Each row was made from one path, in order. Every step used is in the known rows, and no mark comes twice. Write each row's path.
Known rows:
bave-rigis-zubigo-zake-veso: [ 20.1   0.8  66.8 -33.6  -6.2  15.4 -21.4 -29.5 -32.5  -5.6 -19.1  38.4
   3.8   6.7 -18.8  31.4 -39.4  23.0  22.3 -73.2   8.8   6.7  31.9]
garu-rigis-zubigo-menir-veso: [  2.4  18.1  25.5  27.2 -40.1  21.3  29.7 -26.5 -17.4  -6.1  -5.2   4.1
   0.5  20.8  19.3  33.6 -32.7  -0.6  -4.2 -70.8  25.9 -24.1   3.9]
zubigo-menir-veso-rigis-tepegi: [ -4.7   3.2  37.4  14.6 -39.2   3.2  46.5  19.3   6.1  30.0 -12.4 -15.8
  -7.8   4.6  28.6  18.7 -42.5 -19.9  -5.4 -44.5   2.0 -15.1  39.0]
tepegi-rigis-zubigo: [ -1.2  -1.2  41.3 -53.5  38.5   2.4  13.0 -34.2 -15.6  -1.2  -8.8  28.1
  -6.0 -18.2  42.0  57.8 -28.5  15.3  -5.8 -80.5 -13.8  14.3   7.0]
rigis-zubigo: [ 12.3  -1.6  45.8 -38.5  15.6  12.4  10.5 -27.2 -24.2 -10.6 -17.6  23.3
  -3.8  -8.6  26.0  44.9 -28.5  13.1  -2.7 -67.2   0.9  16.3  18.1]
bave-rigis-veso-zake-zubigo-menir: [ 29.9  -6.4  56.0   1.7  -2.5   4.4   5.1  -2.5  -8.5  -2.2  -9.9  10.4
   3.5  26.4  -0.9   2.2 -22.8  20.7 -17.1 -39.7  -2.7 -11.1  35.2]
rigis-zubigo-menir-veso-zake: [ 22.8   7.8  24.4   5.7 -57.2   7.6  54.5  -4.1 -18.9   2.2  12.5  -6.8
  12.1  25.1  16.6  15.1 -49.7  -3.9   1.3 -49.1  42.5 -14.3  20.7]
zake-veso: [ -8.8  -2.2  41.6 -31.4  -2.9  -9.5   1.2  -2.8 -20.0   4.1 -28.8  18.4
  -3.3  -0.8   5.0   8.7 -26.5 -16.2   4.1 -51.3   2.2   8.6  30.5]
zubigo-zake-veso-menir: [ -1.7 -11.2  51.6 -10.1 -53.1  -3.2  35.9  -6.3 -36.9  -0.8 -23.8 -19.9
   5.1  -5.6 -29.4  -4.1 -45.7  -9.9   9.2 -42.8  22.5  -6.2  44.4]
rigis-veso-zake-zubigo-menir: [ 37.9  -9.5  39.4   8.0 -21.2 -10.1  35.4  -2.4 -12.0  -8.0  -0.8 -12.2
   8.5  12.1   9.1   4.3 -14.9  13.9 -24.6 -35.6  25.6 -29.1  31.3]
garu-rigis-zubigo-menir-veso-zake: [ 15.2  17.0  32.6  26.3 -54.1   7.4  39.5 -17.7 -15.6  -6.1  10.7   3.1
   0.2  19.6  18.9  29.9 -26.4 -12.8  -1.6 -46.8  39.6 -43.5   4.2]
zubigo-menir: [ -1.5  -5.3  34.0   6.8 -19.4   9.6   9.0  -2.2 -28.4  18.3 -16.0 -11.9
  -3.5   6.1  19.5   0.4 -25.9  -7.8 -12.2 -63.9  -7.3   5.9  27.4]
menir-veso: [-17.1   7.7  24.7 -18.2  -7.5   3.9  29.2  -0.6 -14.2  18.8 -27.2  20.5
  -0.6  14.0  22.0   6.1 -48.6 -15.7  11.0 -57.5   8.4   9.3  21.8]
rigis-tepegi: [  7.9  13.3  59.0 -45.0  28.0  11.4  -7.3 -19.7 -14.5  14.8 -23.2   8.5
 -24.5 -14.0  35.3  45.4 -17.0 -11.0   2.3 -46.2 -19.8   6.1  19.2]
garu-rigis: [-15.2   7.2  51.4  -9.6  17.6  10.2 -13.0 -25.8 -18.7   0.3 -33.5  36.3
 -18.7 -13.9  21.5  27.9  -0.5 -14.6  -8.5 -58.3 -21.7 -12.0   7.1]
menir-veso-zake-zubigo: [ -0.3  10.9  29.0 -17.5 -22.1 -24.8  41.1  15.3  -8.8  19.5 -15.2  25.9
  11.5  26.4   2.3 -21.8 -28.7  -6.8  -2.9 -23.4  26.4 -15.8  26.6]
zake-zubigo: [ -4.9  -2.6  40.8 -29.2  16.7 -14.9   1.2  -3.8 -18.1  16.2 -33.2  22.1
   1.3   9.3   6.2  -3.6  -9.3  12.7 -19.4 -47.5  -8.5   7.5  25.6]
tepegi-rigis: [-23.1  -1.3  36.4 -41.6  41.0  -7.7   6.1 -17.7 -17.1  16.6 -23.8  25.8
 -11.0 -19.9  39.3  28.2 -24.5  -6.8  -5.2 -68.6 -33.3  12.1  10.5]
menir-veso-rigis: [-26.8 -11.7  31.7  -3.9 -23.2  -9.3  50.6  24.4   8.8  16.8 -29.8  30.4
  -0.3   5.0  19.7  -0.2 -48.2 -13.8  -0.8 -49.0  -1.5   5.1  35.8]
bave-rigis: [-12.6  -0.6  58.2 -36.8  32.7  18.4 -26.8 -13.6 -14.2  20.1 -35.0  45.0
 -14.1   5.7  14.4  13.7 -27.8  -2.7   1.5 -59.2 -42.8  33.4  25.2]
garu-rigis-zubigo-zake-veso-menir: [ 11.7  -1.0  64.3   2.1 -51.8   8.5  31.3 -39.7 -34.0 -30.7 -13.5  -2.2
   3.0 -11.1 -27.3  39.7 -23.6   3.6   2.8 -50.1  33.0 -34.6  24.2]
zake-zubigo-rigis: [-14.1 -20.6  34.1  -4.6  17.8 -18.7  11.7   0.6 -35.8  37.9 -18.1  36.0
 -12.3  11.4   5.6   5.6  -9.2  17.9  -7.9 -28.9 -22.4  -2.7  33.9]
zubigo-menir-veso-rigis-garu: [-13.6  -8.5  24.6  38.3 -39.4 -20.0  36.3  19.6   8.8  27.0 -20.9   2.3
  -3.7  -9.4  24.7   2.6 -44.9 -13.2 -10.3 -56.8   4.5 -12.2  25.7]
garu-rigis-veso: [  7.1   0.3  52.5  -5.6  26.8  18.2   6.9 -40.0 -13.8 -30.9 -29.1  33.2
 -17.9 -18.9  32.4  56.8 -11.3  -3.0  -6.7 -63.0  -6.5 -26.2   6.6]
zake-zubigo-menir: [  2.6  -4.8  28.0   7.7 -13.2  -9.1   7.3   2.9 -24.9  23.0 -15.7 -10.8
   7.2  23.1   4.4 -21.3 -11.9  11.8 -26.5 -49.6  -0.5   0.7  31.4]

Which path is each row?
[ 17.9 -17.9  55.7 -17.3 -23.1   3.3  34.5 -10.2 -17.3 -10.7 -13.8  24.0
   4.7 -21.9   3.2  33.3 -26.2  25.6  -0.3 -74.0   6.1  -9.1  33.8] => veso-rigis-zubigo-zake
[ 12.9  13.2  39.9  -0.9 -38.3  21.6  24.9  -5.1 -11.4  12.9   5.3  17.5
   7.0  39.1   7.5  15.0 -55.2   0.1  11.2 -50.7  15.6   5.6  23.4] => bave-rigis-zubigo-menir-veso-zake
[  7.5  -5.9  39.7  -3.4 -48.2   4.5  63.1  -0.6  -9.2  -2.5 -12.8  23.4
  12.8   1.9   3.8  23.7 -54.9  19.9  12.9 -73.6  27.5 -15.4  34.1] => menir-veso-rigis-zubigo-zake
[ 19.3   8.5  55.9  -6.4 -23.1   1.4  -7.2 -42.3 -36.8 -23.5 -14.5  25.3
  -2.2 -12.9 -11.8  45.6  -9.5   9.9   8.6 -70.7  32.0 -39.9   8.7] => garu-rigis-zubigo-zake-veso
[ -2.1   1.2  35.8  15.4 -39.6 -17.5  48.1  24.2   8.6  33.9 -12.8 -15.0
   3.1  24.2  13.0  -5.1 -27.8   1.1 -20.8 -32.7   8.6 -19.8  39.2] => zake-zubigo-menir-veso-rigis-tepegi
[ -9.5 -17.8  53.0  -7.3  13.6 -23.9   2.0   5.2   6.3  14.8 -35.4  34.9
 -16.4 -46.5  32.4  27.8 -15.0  -7.0 -12.7 -54.3 -26.7  -3.9  25.5] => veso-rigis-garu
[-16.9 -12.3  20.6  28.7 -49.9 -23.5  57.6  37.7   4.1  27.9 -19.6  -2.9
  17.3  32.8   3.9 -33.3 -35.0   7.1 -26.2 -48.4  14.7 -10.9  44.9] => zake-zubigo-menir-veso-rigis
[  6.5  10.9  18.1  -6.9 -34.5  -6.4  58.5  -8.1 -11.7   9.2  19.3  -3.8
  12.0  14.7  30.5  31.6 -50.0  -1.7  -2.1 -58.9  25.9 -17.2   8.5] => tepegi-rigis-zubigo-menir-veso-zake
[ -8.5   3.1  62.2 -29.3  47.2   5.0 -48.3 -24.3  -7.3  23.6 -38.7  50.2
 -24.6 -24.5  21.0  31.1 -24.1  -1.7   0.3 -61.6 -48.2  21.3  12.3] => bave-rigis-garu
[ 18.8 -10.8  55.6 -20.5 -56.3   8.7  43.3 -23.4 -35.0 -22.6  -7.8 -17.8
   7.6  -4.9 -25.1  23.2 -49.1  14.3  11.9 -54.7  42.3  -4.0  41.7] => rigis-zubigo-zake-veso-menir
[  8.3 -24.7  44.6   9.0 -48.4 -11.3  35.2  11.2  -6.2  -7.1  -9.7  -8.4
  11.1   1.3   3.2  20.7 -31.0   3.8 -13.9 -61.0  21.4  -6.1  45.3] => zake-veso-rigis-zubigo-menir
[ 12.4   0.1  38.8   3.8 -30.1 -18.5  16.4  14.2 -20.6  21.0  -5.8  -9.8
   6.1  19.4   4.3 -24.9  -5.7   1.4 -25.9 -30.6   9.5 -16.4  31.2] => veso-zake-zubigo-menir
[  0.4  -7.8  67.1 -34.5  -1.7 -18.6   9.0   8.3   4.0  12.5 -29.8  11.8
 -11.8 -22.1  18.9  36.4 -15.1 -21.4  -3.8 -32.3 -11.8  -6.6  40.4] => zake-veso-rigis-tepegi
[-15.6   6.1  38.3 -32.6  53.9 -24.1 -15.1 -25.3  -7.0  18.9 -22.7  32.2
 -22.3 -44.8  43.3  45.6 -18.5  -4.9  -8.6 -70.9 -37.3  -0.6  -4.4] => tepegi-rigis-garu
[ -9.5 -19.2  43.0 -27.8  18.1   7.1  55.6 -20.9  -6.9 -22.6 -19.7  -8.2
  -4.3 -23.1  29.1  55.5 -51.0   3.1  -8.2 -55.6 -17.2   3.6  24.0] => tepegi-rigis-veso-menir
[ -1.7 -10.6  54.7   0.5  -0.2  24.1  37.1 -33.9  -8.4 -39.5 -28.3   3.1
 -12.4 -20.4  15.4  53.0 -24.6  -8.8 -10.2 -44.5  -1.9 -22.9  20.0] => garu-rigis-veso-menir
[  5.2 -21.2  50.1 -16.2  -4.5  24.2  54.4 -16.2 -13.7 -29.4 -22.7 -12.3
  -1.8 -11.9  14.2  40.3 -49.9  -0.2  -2.4 -44.4   4.1   9.2  34.9] => rigis-veso-menir
[  4.6  15.8  74.7 -54.2  47.5  27.2 -38.2 -26.3  -9.0  26.4 -33.0  33.6
 -27.8  -6.0  26.5  42.9 -21.8  -7.4   7.6 -47.2 -49.5  21.6  20.1] => bave-rigis-tepegi
[  4.2 -12.8  42.5   2.6  16.0 -41.8   2.7  -1.9 -24.4  42.5  -4.7  46.0
 -23.7 -22.9  10.8  15.7   1.3   7.7  -8.9  -5.8 -13.9 -32.4  20.3] => veso-zake-zubigo-rigis-garu
[ -7.1  -2.3  24.6  13.0  -7.4 -45.9  29.5   5.5 -18.4  48.4  -3.7  48.1
 -11.5  -2.0   8.0   8.5 -21.6  -1.4   1.8  -6.4   9.8 -34.6  19.0] => menir-veso-zake-zubigo-rigis-garu
[-13.7  -4.2  20.5   6.0 -20.0 -30.9  48.6  16.6 -27.2  43.4  -1.7  41.1
  -2.8  26.4   0.8 -10.2 -29.6  -0.9   5.1  -7.0  14.0 -24.2  34.0] => menir-veso-zake-zubigo-rigis
[ 16.0 -24.0  40.8  -3.6   4.6   0.7  39.9 -10.4 -28.6  -2.0  -3.9  37.1
 -21.8 -15.6  24.7  50.2 -28.5  -2.6  14.5 -21.4  -4.6 -23.5  30.6] => zubigo-rigis-veso-zake
[ -4.0   7.7  32.7 -17.3 -27.7  -7.2  42.6  11.6 -10.8  15.7 -13.5  25.3
   0.2  13.0  17.5  -2.4 -45.9 -26.9  14.8 -32.3  17.1 -10.0  18.4] => menir-veso-zake
[  6.5   0.6  46.3 -14.0 -26.0  -7.5   0.0 -11.2 -40.9   9.0 -23.4  12.7
   1.7  -5.4 -12.7   3.9 -29.1  -5.1  16.3 -60.9  17.7 -10.6  33.0] => zubigo-zake-veso
[  3.7  -2.1  28.1 -18.5   6.5   7.4  16.1 -26.3 -23.0   0.8   2.7  -9.0
   1.3  -4.6  38.7  41.8 -32.6  18.4 -13.7 -82.5  -8.3   4.0   9.2] => tepegi-rigis-zubigo-menir
[ 11.2  -1.4  52.4 -13.9   0.5  32.7 -14.3 -21.0 -22.2   5.2 -11.5  14.0
  -2.6  18.0  14.8  26.5 -35.7  19.9  -7.5 -77.0 -16.9  25.3  26.6] => bave-rigis-zubigo-menir
[ 29.8   3.5  45.4  27.1 -18.2  -5.8  20.7 -17.1 -12.2 -18.0  -5.0   1.6
  -2.8   8.5  10.1  17.2   8.0   8.2 -27.7 -36.8  20.7 -55.2  15.1] => garu-rigis-veso-zake-zubigo-menir
[ 23.1  -7.3  35.0  -0.2   2.9 -21.2  35.9  -4.1  -8.2  -3.3   5.1  -9.1
   6.1  -1.2  23.1  16.6 -19.5  17.2 -25.1 -50.6   7.4 -30.9  17.1] => tepegi-rigis-veso-zake-zubigo-menir
[  9.6   3.2  43.8 -37.0  16.9   4.4  15.0 -41.4 -35.4  -0.7  -3.5  20.3
  -1.2 -20.5  19.4  50.0 -33.7  28.2  10.7 -91.8  -3.5  -5.6   7.9] => tepegi-rigis-zubigo-zake
